What can hang from each mark
j_262: j_39 j_123
j_794: j_921
j_921: j_260 j_794
j_260: j_483 j_921
j_483: j_39 j_260
j_123: j_262 j_704
j_39: j_262 j_483

Every row comes from one small tree of marks. Brackets hold a mark, then the marks that hang from it, in the order of their numbers. Every link used is in the known rows. Which tree was each row made from?
Known rows
[j_262 j_39 [j_123 j_704]]: [-0.02  0.11  0.13 -0.16 -0.22  0.06  0.10 -0.10  0.03 -0.35 -0.01  0.28
  0.11  0.17 -0.20  0.36  0.00]
[j_483 j_39 j_260]: [ 0.02  0.05 -0.05 -0.13  0.20  0.01 -0.24  0.29  0.06  0.17  0.07 -0.01
 -0.14 -0.46  0.10  0.18 -0.14]
[j_262 j_39]: [-0.10 -0.02  0.05 -0.15  0.04 -0.04  0.00  0.09  0.07 -0.02  0.05  0.15
 -0.02 -0.12 -0.04  0.43  0.01]
[j_39 [j_262 [j_123 j_704]] [j_483 [j_260 j_921]]]: [ 0.08 -0.12 -0.06  0.00 -0.16  0.15  0.14  0.06 -0.09 -0.22 -0.13 -0.08
 -0.07  0.28 -0.11 -0.18 -0.09]
[j_39 [j_262 [j_123 j_704]] j_483]: [ 0.14 -0.15 -0.02  0.21 -0.41  0.06 -0.13  0.02 -0.05 -0.16 -0.01  0.05
  0.06  0.44 -0.16 -0.01  0.11]
[j_262 j_123]: [ 0.06  0.07  0.17  0.00 -0.14 -0.04 -0.09 -0.24 -0.05  0.02  0.01  0.06
  0.23  0.08  0.14  0.50  0.20]
[j_794 [j_921 j_260]]: [ 0.22  0.06  0.17 -0.10  0.03  0.07 -0.02 -0.03  0.13  0.10 -0.05  0.15
  0.02 -0.33 -0.02 -0.05 -0.13]
[j_260 j_483 j_921]: [-0.12 -0.13  0.02  0.09  0.12 -0.17 -0.05 -0.33  0.14 -0.09 -0.21 -0.04
 -0.10  0.11  0.13  0.20  0.27]
[j_123 [j_262 j_39]]: [-0.13 -0.03  0.05 -0.11  0.15 -0.14 -0.06  0.32  0.06 -0.08  0.01  0.15
  0.14 -0.29 -0.09  0.27 -0.15]
[j_123 j_262]: [ 0.07 -0.08  0.09  0.02  0.07 -0.19 -0.30  0.28  0.10 -0.04 -0.05  0.12
  0.19 -0.34  0.01  0.25 -0.09]
[j_794 [j_921 [j_260 [j_483 [j_39 j_262]]]]]: [ 0.05 -0.02 -0.18  0.08  0.21  0.03 -0.05 -0.25 -0.03  0.18  0.00 -0.11
 -0.22 -0.10  0.06 -0.55  0.01]
[j_39 [j_262 j_123] j_483]: [ 0.04 -0.15 -0.04  0.23 -0.25  0.02 -0.07 -0.07 -0.16  0.17  0.07 -0.14
  0.15  0.41  0.13  0.14  0.23]
[j_262 [j_39 [j_483 j_260]]]: [-0.23  0.02  0.01 -0.11  0.08  0.08  0.08  0.53  0.03  0.27  0.01 -0.06
  0.06 -0.10 -0.08  0.27 -0.13]
[j_794 j_921]: [ 0.21 -0.05  0.10 -0.08 -0.11 -0.06 -0.18 -0.24  0.06  0.00 -0.04  0.22
  0.04 -0.22  0.06  0.11  0.13]
[j_794 [j_921 [j_260 j_483]]]: [ 0.00  0.08  0.14  0.01  0.15  0.02  0.01 -0.18  0.12  0.17 -0.20  0.04
  0.12 -0.08  0.01 -0.13  0.07]
[j_123 [j_262 [j_39 [j_483 j_260]]] j_704]: [-0.16  0.01  0.02 -0.13  0.03  0.02 -0.06  0.86  0.15 -0.09 -0.11  0.15
  0.13 -0.23 -0.37 -0.03 -0.42]
[j_39 j_483]: [ 0.02 -0.15  0.05  0.19 -0.21 -0.09 -0.28  0.21  0.16  0.21  0.02  0.00
  0.04  0.05  0.04  0.28  0.14]
[j_260 [j_483 [j_39 [j_262 j_123]]] [j_921 j_794]]: [ 0.03  0.11 -0.09  0.18  0.01 -0.12  0.29 -0.78 -0.20 -0.07  0.18 -0.18
 -0.03  0.36  0.25 -0.39  0.32]
[j_794 [j_921 [j_260 [j_483 [j_39 [j_262 j_123]]]]]]: [ 0.04  0.13 -0.11  0.09  0.12  0.08  0.09 -0.53 -0.21  0.18  0.01 -0.17
  0.00  0.17  0.17 -0.49  0.12]

Which tree is each row?
[-0.18  0.04  0.07  0.06 -0.22  0.00  0.08 -0.02 -0.08  0.20  0.11 -0.05
  0.22  0.36  0.05  0.35  0.17] => [j_262 [j_39 j_483] j_123]
[ 0.01  0.12  0.00  0.04  0.17 -0.01 -0.12 -0.23  0.12  0.23 -0.03 -0.03
 -0.11 -0.21  0.08 -0.35  0.03] => [j_794 [j_921 [j_260 [j_483 j_39]]]]
[-0.11 -0.01 -0.17  0.21  0.04 -0.06 -0.11 -0.45 -0.21  0.08  0.05 -0.20
 -0.02  0.32  0.24  0.00  0.34] => [j_260 [j_483 [j_39 [j_262 j_123]]]]
[ 0.07 -0.05 -0.01  0.04 -0.20  0.19  0.02  0.31 -0.11 -0.06 -0.09 -0.01
  0.12  0.25 -0.16 -0.01 -0.08] => [j_39 [j_262 [j_123 j_704]] [j_483 j_260]]
[ 0.12 -0.05  0.00  0.04  0.01  0.04  0.31  0.12 -0.05  0.10  0.13 -0.15
  0.01 -0.01  0.00 -0.31 -0.09] => [j_39 j_262 [j_483 [j_260 [j_921 j_794]]]]
[-0.07 -0.11  0.02  0.04 -0.18 -0.09 -0.16  0.59  0.20 -0.20 -0.04  0.21
  0.07 -0.05 -0.36 -0.02 -0.24] => [j_123 [j_262 [j_39 j_483]] j_704]
[ 0.13  0.06 -0.13 -0.11 -0.02  0.17 -0.07  0.08 -0.14 -0.22  0.03  0.05
 -0.13 -0.07 -0.08 -0.11 -0.15] => [j_483 [j_39 [j_262 [j_123 j_704]]] j_260]
[-0.13  0.29  0.17 -0.12 -0.06  0.06  0.60 -0.08 -0.13  0.13  0.18 -0.11
  0.28  0.19  0.01 -0.04 -0.03] => [j_262 [j_39 [j_483 [j_260 [j_921 j_794]]]] j_123]
[ 0.02 -0.02 -0.09 -0.18  0.23 -0.01 -0.12  0.04  0.07  0.01  0.03 -0.08
 -0.36 -0.43  0.15  0.02 -0.14] => [j_483 j_39 [j_260 j_921]]
[ 0.01 -0.10 -0.20  0.12 -0.07 -0.05 -0.01 -0.58 -0.06 -0.40 -0.08 -0.06
 -0.31  0.38  0.04 -0.32  0.21] => [j_260 [j_483 [j_39 [j_262 [j_123 j_704]]]] j_921]
[-0.11 -0.09 -0.13  0.12  0.13 -0.19 -0.21 -0.39  0.12 -0.02 -0.04 -0.12
 -0.33 -0.01  0.21 -0.05  0.23] => [j_260 [j_483 j_39] j_921]
[ 0.14  0.16  0.20 -0.17  0.13 -0.03  0.29 -0.04  0.07 -0.04  0.05  0.08
  0.09 -0.34  0.03  0.03 -0.12] => [j_483 [j_260 [j_921 j_794]]]
[ 0.05  0.15 -0.03  0.19  0.19 -0.01  0.18 -0.07  0.02  0.18  0.19 -0.13
 -0.05 -0.06  0.02 -0.44 -0.04] => [j_921 [j_260 [j_483 [j_39 j_262]]] j_794]
[-0.01 -0.03  0.06 -0.15 -0.01 -0.09 -0.11  0.42  0.17 -0.41 -0.07  0.34
  0.05 -0.26 -0.33  0.12 -0.28] => [j_123 [j_262 j_39] j_704]
[-0.15  0.07  0.03 -0.17 -0.13  0.14  0.29  0.11 -0.01 -0.20 -0.09  0.02
 -0.01  0.24 -0.19  0.03 -0.13] => [j_262 [j_39 [j_483 [j_260 j_921]]] [j_123 j_704]]
[ 0.00 -0.18 -0.09  0.06  0.06  0.10 -0.09  0.49 -0.05  0.26 -0.02 -0.15
 -0.01 -0.03  0.00  0.07 -0.07] => [j_39 j_262 [j_483 j_260]]
[ 0.04 -0.01 -0.19 -0.12  0.19  0.08  0.10 -0.27 -0.24 -0.04  0.08 -0.21
 -0.25 -0.07  0.23 -0.12 -0.05] => [j_483 [j_39 [j_262 j_123]] [j_260 j_921]]
